Each row was made from one walk, in order. Every step used is in the known rows, and no mark comes twice. Write each row's walk.
Known rows:
notu > vakani: [ 13 -16  -9  -5   3  -1 -40  -9 -12  25  35 -21 -21 -11   9   9   8   7
  15  -3  -1  10   8  28  22  -6]
notu > mutiv > livo: [  7 -23   5   5 -11  -3 -45  -5  17   8  15 -16  -7  24  25  -5  20   4
  -7 -10 -30   4   7  41  17 -11]
notu > vakani > sutun > mutiv: [  9  -9 -13 -16  16  -2 -64  10 -10  12  36 -24 -37 -16  26  -7  39  10
  -4 -37  -6   1  27  27  27  -4]
sidu > tade > geku: [ 25 -20 -11  33  10  22 -43   2   7  22  35  23 -24  -3   5 -15  16   3
  25 -10 -13  23  15  31  22  -7]
sutun > vakani > notu > mutiv > livo > sidu > tade > geku: [-19 -21   7  20 -21  11 -48   8  28 -36  47 -11 -75  24  27 -17  60  -9
   1 -31  -8  22 -14  41  20 -47]
vakani > notu > mutiv: [  4 -23 -11  20   5  11 -53 -11  18  -9  46 -23 -28  11  15  -8  26   4
  -1 -31 -11   7  -8  41  20 -17]
tade > geku: [ 22 -38 -14  23   4  15 -30  -5   0  35  31  12  -9   9   7  -9   1  11
  14  -3 -12  -1  -1  32  19   3]
notu > vakani > livo > sutun > mutiv: [ -4   0 -10 -18 -13 -12 -60  -6 -25  17  46 -31 -48  12   9 -19   5 -11
   0 -25 -31   9  12  38   6  -6]
geku > tade > sidu: [ 10 -25  -5  37  14  17 -35  -3 -20   7  27  -9 -10 -29   0  12 -13 -17
   2 -35 -13  15 -10  34  -2   3]
livo > sutun > vakani: [ -3 -11 -17   4  21  -4 -60 -36 -24  31  25  -9 -23  -3  27 -13   5 -19
 -11  -6  -7   3  -2  49  -3 -24]
livo > sutun > mutiv: [ -5  -2 -19  14  19  10 -69 -26 -14  23  27 -10 -28   5  13 -16  11 -13
  -4 -15 -14   1  17  52 -14 -14]
mutiv > vakani > sutun > livo > sidu > tade > geku: [ 18 -17  -9   6   6  12 -74  14  10  18  41  28 -54 -11  17 -31  35   2
  11 -32 -35  15   2  48  11  -2]
vakani > notu > mutiv > livo > sidu > tade: [-16  -3  13  30 -15  17 -60   6  40 -42  40 -27 -59  21  11  -7  49 -12
   2 -39 -30  25 -13  48  -1 -35]
sutun > livo > sidu > tade: [  4   5   6  38  14  29 -73 -19 -10   8  24  12 -49 -23 -18  -9  35 -14
  19 -17 -10  10  -3  67 -13 -16]
mutiv > notu: [ 10 -29 -14  13  13  14 -38  -3 -11  23  42  -3   2   8  29  -2  25   1
   5 -18 -17  17   4  47   4 -12]
mutiv > notu > vakani > livo > sidu > tade: [ -9   2   8   2 -23   2 -51  23 -11 -17  74 -19 -52   3   4  -4  33 -11
  22 -35 -32  38  -5  39   6 -15]
sidu > tade: [ 18  -4  -3  31  24  18 -61  -6   3  21  31   7 -20 -15   6  -9  20  -2
  19 -20 -13  24  16  39  11 -11]
geku > tade: [ 26 -34  -4  43  22   5 -35 -19 -14  24  30  -1  -4 -17   2   2 -10  -6
   0 -34 -19  12  -7  39  22  -9]
vakani > sutun > livo: [ 28 -21 -17  10  27  13 -62  -6 -18  29   6  12 -12 -16  20 -18  31  -4
  -9 -33 -34  -7  -4  54  19  10]
vakani > notu > mutiv > livo > sutun: [-13 -15 -19   5 -13  -4 -47 -11  24 -15  24 -34 -30  41  32 -15  18 -21
 -22 -23 -52  18 -16  51   4 -26]
sutun > mutiv > notu > vakani > livo > sidu > tade: [-17   6  10   3 -17   7 -65  24 -17 -22  79 -23 -70   5   6 -10  55 -10
  21 -47 -16  36  17  45   0 -23]
livo > sutun > vakani > notu > mutiv: [-16 -10 -22   2  10  -8 -62 -34   0 -10  45 -32 -44  12  32 -19  21 -20
 -20 -23  -6   8 -11  51  12 -40]
vakani > sutun: [ 23 -21 -13  11  25   9 -61   2   2  22  24  -3  -4  -9  23 -12  20   7
 -13 -34 -32  -7  -3  31  17  10]
sutun > vakani > livo > sidu > tade > geku: [  0 -16  15  21 -15  10 -55   3  -9   5  58  13 -57  -1  -2 -24  29  -4
  14 -29 -13   8 -16  35  12 -13]
sutun > vakani: [  8 -26  -4   7  21   4 -53 -25 -23  34  28  -4 -17 -13  25  -4  22   1
   2 -14  12  -2   4  43  16 -20]

Write each row's walk:
[ 13 -34 -10   0  11  -1 -51  -6   9  31  58 -18 -28   3  38  -8  23  10
   4 -34 -18  22  -2  43  15 -16]
mutiv > vakani > notu
[ -8 -15   8   9   1  16 -74  10  10  -4  20 -19 -39   8  26 -10  54  -2
 -22 -47 -37 -15  -4  44 -13  -7]
vakani > sutun > mutiv > livo > sidu
[ -7 -12  10  28 -27  12 -51  10  36 -22  30   2 -42  29   2 -13  29   1
  13  -9 -27  14   0  35   8 -20]
notu > mutiv > livo > sidu > tade > geku
[ 31 -26 -15 -12  23  -5 -70  -1 -10  48  23  10 -19 -14  38 -23  28   6
  -7 -35 -36   4   6  54  20   5]
mutiv > vakani > sutun > livo
[ 18 -21 -27 -19  14   2 -43  16 -26  13  30  -4 -22  -6  40 -11  45  -6
  -3 -30 -29  17   6  51  31  -5]
mutiv > notu > vakani > sutun > livo
[  3 -12   0  41  -3  27 -53  -2  14   4  46  13 -42  -3 -13  -9  17  -1
  24 -10 -10  11  -5  36  -1  -9]
livo > sidu > tade > geku
[ 13 -28   8  -1   0  -6 -53 -11 -31  34  40  -5 -22  -1  19 -18  20   4
  -2 -33 -13  -2 -10  38  20  -3]
sutun > vakani > livo
[ -4 -13 -14  -9   2   9 -57  13 -22  -7  40 -12 -40  -9  22  -2  46 -12
  -2 -29 -27   6 -14  57   6  -8]
mutiv > notu > vakani > sutun > livo > sidu
[ -5 -18  21  -6 -19  -6 -81  -2 -10  25  70 -17 -51   5   8 -19  26  14
   5 -42 -22  -4   1  47 -12  -4]
sutun > mutiv > vakani > livo > sidu
[ 16 -19   3 -13 -14 -12 -41   5 -21  25  47 -22 -26   1   4  -2   4   7
  11 -21 -28  11  -4  25  28   8]
notu > vakani > livo
[  5 -29  -8  -4  14   4 -65  -5   2  26  61 -21 -45   0  38 -11  45  11
   5 -43  -3  17  17  49  11 -25]
sutun > mutiv > vakani > notu
[ 23 -31   6 -15 -10 -17 -57   1  -9  49  55  -6 -14   9  24 -19   2  16
   4 -29 -40  13  -2  36  17   9]
mutiv > vakani > livo
[  5 -23   5   9   3  13 -51  -2  -4  25  12 -10 -24  16  28  -6  43   3
  -1 -28 -17   4  19  45   2 -16]
sutun > mutiv > livo
[ -5 -20 -10  -3   5  -8 -49 -23 -17  28   6 -10 -24  16  45 -12  15 -26
 -19  -7 -29   7  -5  52   1 -30]
mutiv > livo > sutun > vakani
[  0  -7  -5   5   0  -1 -68 -14 -21  22  38 -14 -33  15   7 -31   8 -15
  -9 -33 -41   1   4  49 -10   0]
vakani > livo > sutun > mutiv
[ -2   5 -13   1  11  13 -66  21 -11 -18  43  -4 -56 -18  19 -10  59 -19
  10 -35 -27  28   2  58  10 -19]
mutiv > notu > vakani > sutun > livo > sidu > tade
[ -2 -15  20  -9 -33 -21 -76  -7  11   6  70 -23 -36  16   4 -19   2  18
   0 -27 -33  -2 -14  41   2   2]
notu > mutiv > vakani > livo > sidu
[ -3   3  24   5  -9  -2 -91   8   1  13  72  -8 -67  -2   4 -27  40   6
  18 -49 -22  22  17  45  -9 -13]
sutun > mutiv > vakani > livo > sidu > tade
[  4 -32  -8  11  20  11 -48 -18 -12  17  44 -18 -37  -8  34  -4  41  -4
  -4 -35   9   6 -15  45  20 -29]
sutun > vakani > notu
[ -5  -6   1  -1 -14  10 -58  38  18 -19  34 -10 -71   7  22 -13  58  -3
   8 -36 -27  17  21  25  18 -17]
notu > vakani > sutun > mutiv > livo > sidu > tade > geku
[ 11 -20  13   9 -26   0 -61  16  12  20  71  12 -50  10   1 -28  11   9
  23 -28 -40  23  -6  33   7   0]
mutiv > vakani > livo > sidu > tade > geku
[  7 -11  -9   8  -6  -4 -55 -14 -16  27  35 -11 -15  14   6 -22 -15 -15
 -11 -22 -54   5 -18  43  -5   8]
vakani > livo > sutun
[  0 -19  -5 -19 -13  -6 -41  19 -31  10  65 -23 -36  18  26  -9  42   3
  11 -40 -18  25  20  38  18  -9]
sutun > mutiv > notu > vakani > livo
[ 12  -9  -6   2  -5   0 -84  11  25  -5  47  18 -56  -2  15 -36  37   7
   9 -28 -30  12  10  48  22  -8]
notu > mutiv > vakani > sutun > livo > sidu > tade > geku
[-11 -26 -15  -1   4  -2 -42 -16  -7  12  20 -25 -41  23  52 -13  30 -28
 -25 -27 -33  16 -21  54   2 -41]
mutiv > livo > sutun > vakani > notu
[ -1 -17  18  20 -18   9 -60  -8  -6  12  47 -12 -28   4 -15  -7   5   2
  -1 -31 -33 -11 -31  42 -11  11]
vakani > livo > sidu
[  6 -22 -17  -9   0   0 -30   4 -18  16  50 -17 -16   5  30   8  23   3
  15  -9  -6  28  10  37  21 -15]
mutiv > notu > vakani
[ -3 -12  15  -5 -29  -5 -50   0 -15   3  57 -32 -43   0 -14   3   5   4
  10 -19 -23  -1 -22  31   5   8]
notu > vakani > livo > sidu
[  6 -21 -18   4  27  15 -64  15 -10   8  40  -6 -15   3  47 -17  56   0
 -13 -54 -23   8  19  45   7  -8]
vakani > sutun > mutiv > notu
